What can hang from each mark
pebuv: rivalor
gogusu: rivalor
binu: rivalor
rurep: rivalor
keka: sibe
rivalor: lofor miza rurep sibe zemu
sibe: keka
gitidof: keka

Known rows, with every way that one mark hangs from another
(pebuv (rivalor lofor sibe zemu)): [ 25 -50 -53   7 -71  42  41  41  28  12  65  31  48 -42   4 -76  -8  69
 -33 -31]
(gogusu (rivalor lofor rurep)): [ 26 -31 -45  33 -81  59  -7  22  23  11  53 -28  17 -51  -7 -42   2  58
 -37 -34]
(binu (rivalor lofor miza rurep (sibe keka))): [  30    5  -35   22  -16   36    0    8   31   21   47  -66   20 -106
  -16  -43    3   63   -4  -19]
(sibe keka): [-16 -15 -25  -1 -11   8  27  48  -7  15  20  17  61 -17   2 -36 -25  18
 -18 -20]
(pebuv (rivalor lofor miza rurep (sibe keka))): [  25   10  -39   -3  -18   39   23   23   28    2   66  -82   42 -102
  -14  -66  -25   60   15  -37]
(gogusu (rivalor lofor rurep zemu)): [ 23 -43 -59  33 -99  62  -4  22  43  22  55 -22   3 -50 -15 -44   4  84
 -58 -36]
(pebuv (rivalor lofor miza rurep sibe zemu)): [ 32  -9 -57  12 -70  65  10  25  61  11  85 -52  33 -87 -23 -78  -5  92
  -5 -48]
(binu (rivalor lofor miza rurep zemu)): [ 29 -20 -59  32 -84  75 -18  20  64  27  58   5   5 -74 -24 -41  17  87
 -29 -28]
(rivalor lofor rurep zemu): [  1 -42 -50  43 -77  54  -1  36  55  41  46  -6  24 -48  -9 -40   3  88
 -33 -36]
(gogusu (rivalor lofor)): [ 22 -45 -47  19 -86  50  11  30  -2   9  44  28  33 -24   6 -41   2  39
 -40 -23]
(gogusu (rivalor zemu)): [  9 -35 -50   3 -82  38  12  39  14   5  50  26  34  -9 -12 -53  -3  47
 -57 -28]
(rivalor lofor sibe): [ 13 -30 -35  30 -49  26  19  36  13  32  44  12  60 -40   9 -51   5  50
 -11 -26]
(keka sibe): [-13   7 -38   0  -5  -2  -6  52  -2  33  28  17  70 -24 -27 -33 -29  24
  -8 -16]
(rivalor miza sibe zemu): [  4   1 -45   1 -48  32   5  35  38  26  59 -19  63 -44 -26 -62   0  65
  -3 -41]
(gogusu rivalor): [ 17 -20 -38   2 -64  34   8  37  -4  -3  46  18  50  -5  -4 -48  -5  20
 -39 -27]
(rurep (rivalor lofor sibe zemu)): [ 21 -74 -65  36 -69  52  31  50  46  22  64  -9  32 -23  32 -55   4  76
 -51 -41]
(rurep (rivalor miza)): [ 12 -25 -56   3 -51  63  11  57  30  -1  64 -13  57 -10  15 -44  -9  22
 -12 -47]
(rivalor lofor miza (sibe keka) zemu): [  3 -22 -51   6 -35  31  23  27  29  36  40 -41  36 -80 -19 -45 -11  79
  -7 -29]
(gitidof (keka sibe)): [-23  32 -45 -13  26 -31  -9  52 -18  39  12  -8  60 -43 -42 -25 -35  14
  -5 -10]
(binu (rivalor lofor miza sibe)): [ 37 -16 -41  19 -54  43   2  21  26  19  55  15  44 -64  -7 -51  19  50
  -5 -18]

Rows
[ 16 -56 -68  13 -39  52  32  41  40  17  57 -66  21 -58  12 -49 -15  73
 -30 -40] => (rurep (rivalor lofor miza (sibe keka) zemu))
[ 12 -76 -59  24 -35  33  46  47  30  20  44 -37  21 -36  32 -48 -14  70
 -54 -32] => (rurep (rivalor lofor (sibe keka) zemu))
[ 11   0 -46  30 -64  63 -16  29  45  34  55 -35  39 -66 -17 -37   4  62
   9 -40] => (rivalor lofor miza rurep)
[  7 -28 -56  -4 -18  35  29  47  37   5  60 -73  41 -41   3 -53 -20  58
 -25 -44] => (rurep (rivalor miza (sibe keka) zemu))
[ 15 -10 -54  33 -63  57 -11  21  65  43  66 -69  30 -86 -29 -54   8 104
  -2 -45] => (rivalor lofor miza rurep sibe zemu)
[ -5   7 -49  14 -59  53 -18  36  62  27  60 -38  42 -52 -35 -46  -2  74
  -8 -46] => (rivalor miza rurep zemu)
[ 27 -12 -37   7 -22  26  19  17   8  15  38 -12  34 -80  -7 -44   0  46
  -9 -10] => (binu (rivalor lofor miza (sibe keka)))
[ 14 -52 -55  19 -49  37  28  55  42  11  67 -17  50  -1  22 -65  -3  58
 -49 -42] => (rurep (rivalor sibe zemu))
[ 22 -17 -49   6 -35  47  12  48  32   0  75 -48  63 -24  12 -60  -2  30
  -5 -48] => (rurep (rivalor miza sibe))
[ 11 -18 -39  25 -60  42  -6  32  52  15  50  24  23 -33 -13 -48  11  62
 -52 -19] => (binu (rivalor rurep zemu))
[  7 -19 -59  31 -81  69 -14  31  64  40  57 -33  23 -66 -26 -38   5  93
  -8 -42] => (rivalor lofor miza rurep zemu)
[ 15 -17 -34  44 -42  35  -1  27  37  37  53 -44  48 -65  -2 -51   5  71
  -9 -33] => (rivalor lofor rurep sibe)
[  6 -33 -36   6   2  15  41  54   8   0  46 -48  57 -17  31 -51 -20  23
 -33 -32] => (rurep (rivalor (sibe keka)))
[ 10 -10 -45  -7  -1  30  29  46  16  -2  55 -79  57 -40  11 -52 -19  26
  -7 -39] => (rurep (rivalor miza (sibe keka)))
[  8  -9 -38   6 -27  16  11  18  27   8  50 -96  21 -66 -24 -58 -10  77
 -50 -32] => (gogusu (rivalor rurep (sibe keka) zemu))
[ 31 -40 -60  23 -55  63  16  42  36  14  70 -42  48 -41  23 -52  -1  48
  -6 -45] => (rurep (rivalor lofor miza sibe))
[ 16 -32 -61   7 -51  52  15  50  49   9  76 -47  49 -25   4 -63   0  60
 -25 -53] => (rurep (rivalor miza sibe zemu))
[-10  -5 -31  15  -7   7  13  32  38  29  42 -74  43 -65 -19 -55 -14  78
 -25 -32] => (rivalor rurep (sibe keka) zemu)
[  10    7  -35   20  -11   32    1   17   33   32   46 -100   38 -104
  -21  -42   -9   70   14  -36] => (rivalor lofor miza rurep (sibe keka))
[ 39 -15 -50   9 -72  49   3  16  13   9  63 -39  40 -61 -14 -55   5  52
  -7 -35] => (gogusu (rivalor lofor miza sibe))
[ 15 -62 -47  23 -18  28  43  49  12   9  44 -42  37 -35  38 -44 -15  40
 -35 -28] => (rurep (rivalor lofor (sibe keka)))
